Each row comes from the steps of one walk. Every step used is in the known rows, and no mark comes twice. Write the walk behind each row, first mark first.
In the rows, zero is written as 128.
Known rows
tiga, gukilu: [188  83 119 172 118 104 181 141 145 138 105 160 112 103 149 114 126 118
 142  72 225 180  97 124 121 124 108 147  93]
tofa, roda, dodug, lomepud, feku, lipineg: [133 158 111 133 115 137 138 134 166 124 100 140 140 142 119 165 147 113
 111 154 121  87 132 140 137 110 117  82 166]
gipusud, lipineg: [108 110 105 135 110 150 115 145 163 172 101 139 136  84 182 134 128  86
 133 109 151 112 179 128 110  67 140  92  93]
gukilu, tiga, gigan, tofa, roda, dodug, lomepud, feku: [163 111 148  92 158  83 108  93 143  74 115 128  98 127  44 130 110 137
 130 121 122 113 109 124 154 160 104 111 155]
tofa, roda, dodug: [ 79 198  51 164 113 154 165 138 230 134 178 122  87 150 100 137 156  86
 111  48 111 161 135 174 177 130 137 201  51]
bilu, dodug, lomepud, feku, lipineg, gipusud: [146 130 111  79 148 114 166 111 135  89 105 128 144 120  68 134 125 148
 136 166 116 102 175 110 102 127 148  99 200]
dodug, bilu: [142 102 154 177 139 167 112 129  81 155 162 152 147 106 175  95 150 154
 124  95 124 177 123 100 101 126 117 166 127]
gipusud, lipineg, feku, lomepud, dodug, bilu: [108  84 172 163 134 149  67 121  99 155 147 128 133 109 170 129  86 134
 128 149 113 119 105 103 121  93 104 114 127]
lipineg, gipusud, bilu, dodug: [127 137  82 102 121 124 133 166 103 145 174 110 142 111 134 121 103 167
 147 104 125 104 157 128 119 130 191 150  65]
gigan, tiga: [116 105 102 121 127  89 117 106 113 194 143 165  75 186 185 121 128  81
 192 114  75 151 102  96  88 195 162 168 131]
tiga, gigan, tofa, roda, dodug, lomepud, feku: [152 110 146  87 156  95 111  93 141  77 122 129 115 133  32 131 129 141
 116 120 145 113 105 138 166 153  96 103 144]
feku, lipineg: [124 166  93 167 101 142 144 155 151 168  90 135 147 138 193 138 156 100
 134 147 124 123 146 129 110  94 157 111 137]
bilu, dodug: [124 145  76 104  87 103 149 158 120 144 157 100 138 157 154 123 110 113
 120 108 102 133  83 172 143 158 187 158  57]
gigan, tofa, roda: [ 54 183  75 115 153 130 172  74 180  92 152 127 104 157  64 118 175 121
 154  48 107 153 142  90 160 150 119 176 131]
gigan, tofa, roda, dodug, lomepud, feku, lipineg: [118 167 103 112 124 128 129 116 166 118 101 129 136 137  94 159 142 119
 127 156 116  72 139 122 132 116 129  70 167]
lomepud, feku, lipineg, gipusud, bilu, dodug, roda: [110 191 101 106 120 161 167 133  80 128 138  88 181 156 131 111 190 169
 132  94 139 125 169 109 110 150 114  93 159]
tofa, roda, dodug, lomepud, feku, lipineg, gipusud: [126 151  98  99 158 136 177 101 177  82 115 138 126 121  46 141 147 139
 135 137 117 111 192 109 118 118 125 117 199]
lipineg, feku, lomepud, dodug, roda: [ 80 168 155 133 119 131 144 103 111 114 105  71 142 184 138 120 163 106
 102 129 121 178 100 133 145 147  68 124 164]
tiga, gigan, tofa, roda, dodug, lomepud, feku, lipineg: [135 158 104 117 127 127 122 111 147 117  97 138 132 140  86 147 153 132
 143 150 136  68 134 117 145 109 127  63 168]
feku, lipineg, gipusud, bilu: [131 136 117 153 163 157 122 158 124 157 126 148 144  73 150 122 140 181
 163 122 161 114 238  77  83  74 154 126 130]
lomepud, feku, lipineg: [151 149 115 159 127 113 132 148 163 152  67 137 164 153 180 151 133 109
 134 159 140 101 146 128 116 100 131  63 156]
gipusud, bilu: [135 121 138 175 146 144  97 176 115 175 136 141 140  87 190 119 135 162
 141  98 167 147 185 108 107  90 140 152  73]
lipineg, feku, lomepud: [132 118 195 133 136 151 128 153 132 104 109 143 123 126 125 121  75 114
 116 209 159 117 141 151 153 139 132 128 109]
lipineg, feku: [140 164 165 147 173 147 149 112 161 106 123 143 123 115 136 120 129 149
 148 132 164 159 144 142 126 142 123 122 148]
setiv, tiga: [138  88 149 146 121 118 134 119 115 109 150 152 126 177 199  83 132 121
 150 102  67 103 125 158  95 180 135 177 113]
tiga, gigan: [180 101 122 162 137 112 124 130  92 138  99 153 117 146 142  80 176 141
 166  91 189 175 111 132 165 110 133 145 102]

Which walk is each row?
[120 110 187 124 129 166 115 155 141 119 100 150 126 100 133 129  68 106
 127 209 169  80 168 143 144 107 135  89 104] | gipusud, lipineg, feku, lomepud
[131 123 138 100  94 140 122 130 122 113 158 120  95  88  78 132 138 108
  67 141 105 155  91 181 140 147 139 183 103] | roda, dodug, lomepud
[168  99 166 103 141  93 111 124 148  97 114 123 130 125  83 144 107 121
  82 147 136 133 102 168 143 150 100 111 131] | roda, dodug, lomepud, feku
[ 72 162 148 126 114 143 136 104 118 123  98  75 143 166 144 127 158 100
 109 129 127 154 119 127 140 127  70  97 161] | gipusud, lipineg, feku, lomepud, dodug, roda
[ 94  93 139 145 104  55  91 140 151 144  93  82 109 172 161 152  64  61
  99 170  90 148  59 157 164 107 124 155  82] | feku, lomepud, dodug
[140 101 148  70  90 136 109 148  51 117 171 120 128  85 102 133 123 157
  87 146 110 117  90 154 127 150 154 161 103] | gipusud, bilu, dodug, lomepud
[123 151 152 135 162 171 130 116 175 126 112 151 129  80 149 132 119 136
 160 132 178 109 184 132 114  98 124  68 142] | gipusud, lipineg, feku
[ 99 192  97 108  92 153 183 125  82 126 146  78 164 179 144  99 199 128
 107  77 117 176 110 144 131 181 116 142 131] | bilu, dodug, roda
[117  94 144 179 133 119  84 113  99 163 155 116 135 132 183 120 125 133
 122  98  93 176  78 105 115 111 104 161 127] | lomepud, dodug, bilu
[149 124 127  95 161 118 164 104 143  88  89 139 144 112  72 132 135 145
 136 165 126 119 187 101  96 117 130 102 213] | dodug, lomepud, feku, lipineg, gipusud
[117  89 179 169 140 137  76 118  93 145 151 124 131 127 163 122  90 139
 121 149 107 144  86 107 126 114 102 140 130] | lipineg, feku, lomepud, dodug, bilu
[103 150 104 186 130 194 128 128 141 150 207 147 116 117 132 111 160 143
 120  55 109 161 132 121 136 126 117 190  91] | tofa, roda, dodug, bilu
[175  81 169  67 152  89 115 125  99  84 124 124 150 115  73 140  97 165
 104 154 138 105 120 136 125 153 112  96 151] | lipineg, gipusud, bilu, dodug, lomepud, feku
[137 142  82 101 126 119 127 168 111 146 155 113 157 119 138 134  98 170
 154 123 129  73 164 124 114 120 184 107  87] | lomepud, feku, lipineg, gipusud, bilu, dodug
[154 134 129 120 112 127 110 155 115 143  96 134 163 125 150 160 124 141
 121 178 133  64 137 128 114 105 139  59 154] | gipusud, bilu, dodug, lomepud, feku, lipineg
[137 112 133  60  96 145 122 141  54 111 163 124 130  80  85 138 126 166
 101 162 104  97 118 135 114 137 161 143 135] | feku, lipineg, gipusud, bilu, dodug, lomepud
[ 99 109 158 141 127  71  93 125 160 126  97  88 106 164 148 154  58  84
 114 182 107 136  69 157 164 113 117 132 105] | lipineg, feku, lomepud, dodug
[118 142 115  88 113 135 125  95 123  85 164 128  62  97  31 120 147 125
 116 105  90 135 100 136 158 158 135 187 131] | gukilu, tiga, gigan, tofa, roda, dodug, lomepud
[176  67 104 151 119  86 164 118 123 174 123 186  74 140 161 119 116 101
 194  78 186 158  82  91  94 167 127 148 115] | gigan, tiga, gukilu
[113  77 165 170 124 126  75 128  86 157 148 120 134 133 173 121  95 123
 112 140  96 152  78 108 126 109 107 158 115] | feku, lomepud, dodug, bilu
